Known rows, with every way that one mark hangs from another:
q164[q836[q216[q801] q492]]: [-0.18 -0.73 -1.16  0.93 -0.50 -0.99  0.67 -0.95  1.71 -0.49  1.26 -1.34
 -0.30 -3.29  1.03 -0.31 -0.89 -2.01 -0.05 -0.13  0.14 -0.11  0.95  0.60
  0.32]
q801[q26 q216 q312]: [ 0.66 -0.78 -0.94  0.52  0.08 -1.40 -0.33 -0.12  0.91 -0.42 -0.99  0.66
 -0.85 -1.67 -0.24 -0.73  0.56 -0.81  0.06 -0.35 -0.13  0.14  0.61 -2.05
  0.19]
q901[q164]: [ 0.94 -0.82 -1.22  0.38 -0.14 -1.41  0.84 -0.56  1.51 -0.41  0.36 -0.50
 -0.27 -1.31  0.52 -0.27 -0.35 -1.40  0.09  0.03  0.17 -0.39  1.03  0.13
 -0.87]
q901[q164 q216]: [ 1.13 -0.87 -1.20  0.67 -0.03 -0.74  0.91 -0.64  1.93 -0.46  0.81 -1.34
 -0.52 -1.99  0.99 -0.38 -0.33 -3.74  0.12  0.14  0.11 -0.44  1.00  0.42
 -0.70]
q312[q801[q216]]: [ 0.48 -0.79 -0.97  0.61  0.01 -1.48  0.21 -0.24  0.66 -0.41 -0.42  0.63
 -0.39 -0.84  0.38 -0.53  0.22  1.06 -0.06 -0.25  0.22 -0.19  0.67 -1.44
  0.64]
q801[q26]: [ 0.75 -0.76 -1.06  0.52  0.10 -0.56  0.32 -0.23  1.23 -0.22 -0.36  0.27
 -0.35 -1.59 -0.13 -0.39 -0.43 -0.49  0.05 -0.33 -0.03  0.05  0.80 -1.24
 -0.50]
q312[q801[q26 q216[q836]]]: [ 1.63 -0.86 -1.28  0.99  0.20 -1.22 -0.83 -0.12  0.03 -0.31  0.05  0.94
 -0.38 -1.03  0.03 -0.62  0.00  0.21  0.16 -0.52  0.22  0.25  0.67 -2.29
  0.26]
q901[q216]: [ 0.56 -0.71 -0.92  0.80 -0.08  0.14  0.71 -0.52  1.46 -0.48  0.46 -1.13
 -0.63 -1.27  0.64 -0.27 -0.27 -2.19  0.01 -0.09  0.02 -0.40  0.78  0.21
 -0.23]
q216[q801[q26] q836 q901]: [ 0.88 -0.69 -1.18  1.01  0.20 -0.60 -0.49 -0.22  0.52 -0.69  1.90 -0.33
 -0.25 -0.82 -0.19 -0.25 -1.42 -0.76  0.16 -0.77 -0.07  0.03  0.74 -0.75
 -0.79]
q26[q801[q312]]: [ 1.75 -0.73 -0.68 -0.46  0.15 -1.20  0.04 -0.30  1.01 -0.60 -0.41  0.21
 -0.53 -1.64  0.18 -0.29  0.16 -1.81  0.25 -0.27 -0.02  0.14  0.71 -1.11
 -0.08]
q312[q801[q26 q216]]: [ 0.92 -0.92 -1.19  0.67  0.15 -1.48 -0.19 -0.09  0.82 -0.19 -0.88  1.06
 -0.50 -1.55 -0.01 -0.78  0.13  0.41  0.02 -0.34  0.11  0.18  0.62 -2.51
  0.59]
q901[q216[q836[q492]]]: [ 1.34 -0.70 -1.13  0.97 -0.25 -0.60  0.29 -0.58  0.60 -0.40  1.52 -1.36
  0.12 -1.47  1.06 -0.02 -0.34 -1.00  0.18 -0.23  0.12 -0.27  0.95  0.16
 -0.63]
q164[q836[q216[q901] q492]]: [ 1.73 -0.67 -1.17  1.41 -0.51 -1.86  0.19 -1.07  1.37 -0.35  2.03 -1.20
  0.63 -1.57  1.43 -0.13 -0.70 -1.60  0.15 -0.56  0.38 -0.18  1.04  0.61
 -0.27]
q901[q836]: [ 0.89 -0.56 -1.10  0.54 -0.09 -0.99  0.70 -0.83  1.40 -0.52  0.54 -0.55
 -0.32 -1.47  0.31 -0.32 -0.34 -1.65  0.06  0.00  0.29 -0.32  0.83  0.05
 -0.78]
q801[q312]: [ 0.90 -0.61 -0.66  0.28 -0.17 -1.18  0.48 -0.32  0.69 -0.62 -0.39 -0.13
 -0.43 -0.88  0.01 -0.24  0.22 -1.42  0.08 -0.27  0.07  0.07  0.70 -0.04
 -0.02]
q312[q801]: [ 1.07 -0.75 -0.85  0.41 -0.06 -1.12  0.61 -0.32  0.60 -0.46 -0.40  0.15
  0.13 -0.85  0.41 -0.32 -0.14 -0.35  0.01 -0.28  0.31  0.06  0.74 -0.63
  0.29]
q312[q801[q26 q216[q836 q901]]]: [ 2.27 -0.82 -1.25  1.29  0.27 -1.75 -1.24 -0.10 -0.03 -0.35  1.18  0.84
  0.05 -0.13  0.16 -0.62 -0.34  0.37  0.22 -0.84  0.26  0.25  0.68 -2.15
  0.01]
q901[q216 q836]: [ 1.02 -0.62 -1.12  0.80 -0.02 -0.39  0.72 -0.85  1.81 -0.62  1.01 -1.36
 -0.55 -2.09  0.80 -0.48 -0.27 -3.83  0.02  0.10  0.15 -0.41  0.84  0.38
 -0.57]
q312[q801[q26]]: [ 1.42 -0.86 -1.05  0.48  0.06 -1.10  0.34 -0.19  0.72 -0.20 -0.73  0.65
  0.06 -1.85  0.11 -0.67 -0.40 -0.89  0.12 -0.34  0.16  0.47  0.70 -1.81
  0.31]
q216[q801 q836[q492] q901[q164]]: [ 0.93 -0.76 -1.43  0.79 -0.21 -2.42  0.09 -0.57  0.64 -0.58  2.92 -1.25
  0.52 -1.43  0.72  0.01 -1.31 -0.23  0.19 -0.43  0.15 -0.45  1.11  0.41
 -1.34]
q836[q216[q801[q312]]]: [-0.45 -0.66 -0.57  0.71 -0.14 -0.26  0.37 -0.28  1.19 -1.21  0.26 -0.84
 -1.17 -2.33  0.57 -0.52 -0.43 -3.54 -0.02 -0.26 -0.13  0.10  0.72  0.92
  0.11]
q836[q492]: [ 0.38 -0.69 -1.04  0.43 -0.30 -1.26  0.83 -0.56  0.91 -0.30  0.05 -0.37
  0.44 -1.49  0.41  0.05 -0.15  1.40  0.01 -0.15  0.09 -0.36  0.91 -0.33
 -0.55]
q164[q836]: [ 1.02 -0.60 -1.06  0.59 -0.24 -0.95  0.51 -0.85  1.29 -0.13  0.40 -0.48
 -0.24 -1.06  0.36 -0.17 -0.45 -1.10  0.01 -0.20  0.28 -0.15  0.87 -0.16
  0.17]

Rows:
[ 0.05 -0.70 -1.10  0.70  0.25 -0.73  0.14 -0.18  1.33 -0.56  0.96 -0.17
 -0.29 -1.48 -0.32 -0.36 -1.26 -0.63  0.04 -0.58 -0.10 -0.13  0.77 -0.94
 -0.61]
q216[q801[q26] q901]
[ 1.08 -0.76 -1.15  1.20 -0.58 -1.36  0.49 -1.05  1.45 -0.17  1.17 -1.05
  0.21 -2.44  1.35 -0.12 -0.39 -1.75  0.06 -0.21  0.30 -0.02  0.98  0.45
 -0.01]
q164[q836[q216 q492]]
[ 1.21 -0.89 -1.53  0.86  0.04 -2.09  0.17 -0.79  1.86  0.00  1.91 -0.82
 -0.06 -2.45  0.21 -0.54 -1.60 -3.29  0.18 -0.35  0.09  0.09  1.02 -0.88
 -0.20]
q216[q801[q26] q901[q164[q836]]]
[-0.15 -0.84 -1.36  1.04 -0.19 -1.14  0.47 -0.72  1.78 -0.91  1.03 -0.92
 -0.27 -4.50  0.63 -0.62 -0.95 -3.24 -0.01  0.00 -0.03 -0.09  0.93 -0.36
 -0.91]
q901[q836[q216[q801[q26]] q492]]
[ 2.06 -0.74 -1.23  1.02 -0.05 -2.69 -0.59 -0.37 -0.23 -0.31  1.73  0.18
  0.84 -0.20  0.65 -0.22 -0.18  2.27  0.22 -0.73  0.42 -0.14  0.84 -1.20
 -0.22]
q312[q801[q216[q836[q492] q901]]]
[-0.29 -0.84 -1.06  0.75  0.24  0.42  0.62 -0.25  1.77 -0.48  0.27 -0.92
 -1.10 -2.93  0.12 -0.56 -0.82 -2.91 -0.04 -0.10 -0.25 -0.16  0.72 -0.81
  0.02]
q901[q216[q801[q26]]]
[ 0.54 -0.72 -1.45  0.79 -0.02 -1.97  0.46 -0.67  1.40 -0.48  1.75 -0.71
  0.48 -3.05  0.03 -0.42 -1.22 -1.10  0.13 -0.39 -0.03 -0.16  0.86 -0.93
 -1.14]
q216[q801[q26] q901[q836[q492]]]
[ 1.05 -0.88 -1.16  0.53  0.18 -2.33  0.04 -0.24  1.30 -0.70  1.06 -0.45
 -0.35 -2.25 -0.15 -0.67 -0.84 -3.57  0.23 -0.41 -0.12  0.33  0.93 -0.74
 -0.60]
q216[q801[q26 q312] q901[q164]]
[ 1.72 -0.83 -1.53  1.15 -0.17 -3.01 -0.53 -0.56  0.64 -0.50  2.42 -0.49
  0.59 -0.56  0.88  0.01 -0.35  0.86  0.27 -0.48  0.31 -0.61  1.09 -0.57
 -1.32]
q801[q216[q836[q492] q901[q164]]]
[ 0.35 -0.93 -1.38  0.91 -0.54 -1.95  0.77 -1.06  2.07 -0.47  1.64 -1.63
 -0.16 -3.90  1.33 -0.34 -1.15 -3.49 -0.02  0.14  0.15 -0.25  1.15  0.77
 -0.16]
q901[q164[q836[q216[q801] q492]]]
[ 0.45 -0.84 -1.33  0.80  0.01 -0.22  0.13 -0.33  0.85 -0.34  1.50 -1.26
 -0.37 -3.15  0.52 -0.34 -1.05 -1.67  0.12 -0.24 -0.15 -0.08  0.86 -0.92
 -0.41]
q901[q216[q801[q26] q836[q492]]]
[ 0.64 -0.80 -1.55  0.57 -0.15 -2.99  0.80 -0.93  1.71 -0.60  2.58 -1.44
  0.60 -2.85  0.68 -0.28 -1.28 -2.05  0.15 -0.06  0.15 -0.61  1.14  0.24
 -1.43]
q216[q801 q901[q164 q836[q492]]]
[ 0.63 -1.03 -1.14  0.50  0.12 -1.16  0.50 -0.29  1.79 -0.60  0.39 -1.11
 -1.24 -3.82  0.22 -0.93 -0.56 -6.09  0.16  0.08 -0.26  0.27  0.86 -0.59
  0.01]
q901[q164 q216[q801[q26 q312]]]
[ 2.53 -0.66 -0.85  0.39  0.32 -1.96 -1.38 -0.15  0.17 -0.74  1.55  0.31
 -0.45  0.08  0.32 -0.38  0.18 -0.78  0.41 -0.74  0.08 -0.06  0.69 -1.45
 -0.36]
q26[q801[q216[q836 q901] q312]]
[ 1.40 -0.69 -1.07  0.75  0.10 -2.19 -0.36 -0.38  0.45 -0.89  2.30 -1.06
 -0.29 -0.94  0.25 -0.25 -0.86 -3.12  0.33 -0.52  0.09  0.05  0.94  0.66
 -0.71]
q216[q801[q312] q836 q901[q164]]
[ 1.50 -0.69 -1.27  1.31  0.22 -1.21 -1.15 -0.17  0.43 -0.34  1.56  0.43
 -0.28  0.13  0.03 -0.35 -0.36  0.54  0.20 -0.79  0.05 -0.17  0.71 -1.57
 -0.84]
q801[q26 q216[q836 q901]]
[ 0.17 -0.81 -0.82  0.46  0.23 -0.31  0.25 -0.20  1.38 -0.55 -0.01 -0.86
 -1.26 -3.22  0.00 -0.70 -0.55 -4.55  0.07 -0.14 -0.33  0.32  0.62 -0.82
  0.51]
q901[q216[q801[q26 q312]]]
[ 1.62 -0.61 -1.05  1.14 -0.15 -2.71 -0.83 -0.30 -0.18 -0.58  1.75 -0.20
  0.35 -0.20  0.46 -0.11  0.16  1.13  0.28 -0.73  0.16 -0.14  0.87 -0.73
 -0.40]
q801[q216[q836[q492] q901] q312]
[ 0.66 -0.77 -1.04  0.51 -0.07 -1.55 -0.21 -0.20  0.13 -0.54  0.65 -0.39
 -0.21 -2.72 -0.25 -0.23 -0.59 -0.80  0.21 -0.43 -0.15  0.44  0.77 -1.06
 -0.13]
q216[q801[q26 q312] q836[q492]]
[ 1.77 -0.75 -0.79  0.07  0.24 -2.09 -0.79 -0.15  0.89 -0.58  0.58  0.44
 -0.40 -0.57  0.30 -0.46  0.36 -0.69  0.28 -0.55 -0.04 -0.12  0.67 -1.77
 -0.02]
q26[q801[q216[q901] q312]]
[ 1.59 -0.78 -1.36  0.89 -0.02 -1.49  0.87 -0.97  2.11 -0.65  1.40 -1.65
 -0.54 -2.78  0.96 -0.64 -0.45 -5.63  0.14  0.36  0.26 -0.43  1.04  0.49
 -1.06]
q901[q164 q216 q836]
[ 0.58 -0.92 -1.60  0.86  0.18 -1.08  0.73 -0.79  2.35 -0.57  1.35 -1.51
 -1.02 -4.33  0.41 -0.88 -1.09 -6.37  0.10  0.31 -0.07 -0.19  0.93 -0.49
 -0.77]
q901[q164 q216[q801[q26]] q836]
[ 1.70 -0.86 -1.33  0.87 -0.18 -1.38  0.69 -1.04  2.04  0.04  1.39 -1.74
 -0.38 -2.29  1.12 -0.46 -0.53 -5.02  0.13  0.15  0.23 -0.18  1.06  0.20
  0.07]
q901[q164[q836] q216]
[ 1.16 -0.79 -0.78 -0.27  0.21 -1.49 -0.29 -0.15  1.05 -0.60 -0.58  0.57
 -0.86 -1.50  0.13 -0.45  0.70 -0.81  0.11 -0.19 -0.08 -0.06  0.69 -1.92
  0.25]
q26[q801[q216 q312]]
[ 1.59 -0.93 -1.44  1.12 -0.68 -2.40  0.61 -1.14  1.82 -0.26  1.40 -1.37
  0.27 -3.17  1.60 -0.27 -0.55 -3.27  0.15 -0.02  0.34 -0.13  1.22  0.59
 -0.39]
q901[q164[q836[q216 q492]]]
[ 1.64 -0.92 -1.28  0.88  0.04 -2.83 -0.06 -0.37  0.99 -0.37  1.04  0.19
  0.18 -0.54  0.67 -0.59 -0.22 -0.51  0.15 -0.40  0.38 -0.25  0.92 -1.08
 -0.25]
q312[q801[q216[q901[q164]]]]
[ 1.06 -0.70 -1.02  1.27 -0.42 -1.31  0.22 -0.59  1.22 -0.75  1.75 -0.84
  0.56 -1.18  1.21 -0.08 -0.57 -0.38  0.11 -0.61  0.17 -0.37  1.01  0.74
 -1.04]
q836[q216[q901] q492]
[-0.51 -0.57 -1.05  0.90 -0.15 -0.29  0.63 -0.79  1.81 -1.22  1.21 -1.15
 -0.96 -2.91  0.82 -0.49 -0.89 -3.79 -0.07  0.01  0.08 -0.37  0.84  1.00
 -0.65]
q901[q836[q216[q801]]]
[ 2.05 -0.80 -1.40  1.06  0.27 -2.39 -0.42 -0.46  1.01 -0.36  0.79  0.66
  0.02 -1.43  0.26 -0.94 -0.24 -1.28  0.20 -0.48  0.25  0.14  0.69 -2.24
 -0.11]
q312[q801[q26 q216[q901[q836]]]]
[ 1.62 -0.91 -1.17  0.94  0.21 -1.85 -0.50 -0.07  0.77 -0.19  0.15  0.94
  0.02 -0.74  0.11 -0.79 -0.15  0.39  0.07 -0.66  0.14  0.15  0.67 -2.33
  0.22]
q312[q801[q26 q216[q901]]]
[ 1.36 -0.77 -1.34  1.13 -0.21 -1.54  0.51 -0.93  2.09 -1.04  1.40 -1.11
 -0.54 -2.70  1.27 -0.61 -0.32 -5.17  0.15  0.17  0.37 -0.35  1.10  1.03
 -1.36]
q901[q164 q836[q216]]
[ 0.75 -0.69 -0.90  0.61  0.21 -0.90 -0.41 -0.11  0.22 -0.69  0.37 -0.21
 -0.84 -1.91 -0.37 -0.47 -0.59 -2.30  0.19 -0.47 -0.14  0.45  0.69 -0.86
 -0.02]
q216[q801[q26 q312] q836]
[ 0.56 -0.89 -1.35  0.79 -0.17 -1.21  0.55 -0.63  1.21 -0.64  2.24 -1.97
 -0.17 -2.99  0.95 -0.19 -1.02 -2.78  0.15  0.05  0.02 -0.43  1.08  0.48
 -0.75]
q901[q164 q216[q801 q836[q492]]]
[ 0.95 -0.80 -1.33  0.93  0.01 -2.27  0.06 -0.42  1.43 -0.43  1.34 -0.14
 -0.16 -0.37  0.45 -0.34 -0.21 -0.32  0.14 -0.33  0.18 -0.64  1.03 -0.50
 -0.86]
q801[q216[q901[q164]]]
[-0.13 -0.78 -0.85  0.13  0.10 -0.89  0.37 -0.14  1.01 -0.63 -0.61 -0.05
 -0.94 -2.51 -0.48 -0.61 -0.51 -2.27  0.03 -0.29 -0.23  0.43  0.66 -1.18
  0.27]
q216[q801[q26 q312]]
[ 0.84 -0.75 -1.21  1.13  0.11 -1.34 -0.41 -0.21  1.21 -0.24  0.58  0.52
 -0.36 -0.54 -0.03 -0.49 -0.21  0.72  0.05 -0.61 -0.04 -0.27  0.76 -1.86
 -0.62]
q801[q26 q216[q901]]
[ 1.89 -0.69 -1.44  0.86 -0.01 -2.56  0.42 -0.95  1.67 -0.59  2.26 -0.91
  0.21 -1.23  0.58 -0.35 -0.66 -3.21  0.24 -0.14  0.35 -0.36  1.10  0.39
 -1.58]
q216[q901[q164 q836]]
[ 2.19 -0.79 -1.42  0.96 -0.26 -2.75 -0.12 -0.66  0.46 -0.44  2.72 -0.94
  0.96 -0.78  0.81  0.07 -0.74 -0.06  0.33 -0.52  0.33 -0.35  1.21  0.25
 -1.61]
q216[q836[q492] q901[q164]]
[ 1.02 -0.67 -0.98  0.74 -0.24 -2.16 -0.40 -0.27 -0.06 -0.65  0.51 -0.03
 -0.05 -1.03  0.29 -0.16  0.60  1.04  0.13 -0.38  0.12 -0.06  0.80 -0.90
 -0.10]
q801[q216[q836[q492]] q312]
[ 0.94 -0.55 -1.25  1.03  0.01 -1.87 -0.05 -0.73  1.37 -0.56  1.43 -0.24
 -0.26 -0.45  0.40 -0.43 -0.17 -0.46  0.06 -0.33  0.21 -0.66  0.80 -0.54
 -0.91]
q801[q216[q901[q836]]]
[ 1.42 -0.81 -1.18  0.78 -0.08 -2.18 -0.83 -0.13  0.08 -0.33  0.12  0.48
 -0.14 -1.86  0.04 -0.41  0.36  0.40  0.23 -0.45 -0.02  0.32  0.76 -2.04
 -0.04]
q801[q26 q216[q836[q492]] q312]
[ 0.99 -0.62 -1.04  0.58  0.24 -1.91 -0.11 -0.52  1.17 -0.83  1.17 -0.47
 -0.46 -2.34 -0.26 -0.76 -0.85 -3.98  0.19 -0.43 -0.05  0.34  0.71 -0.77
 -0.50]
q216[q801[q26 q312] q901[q836]]
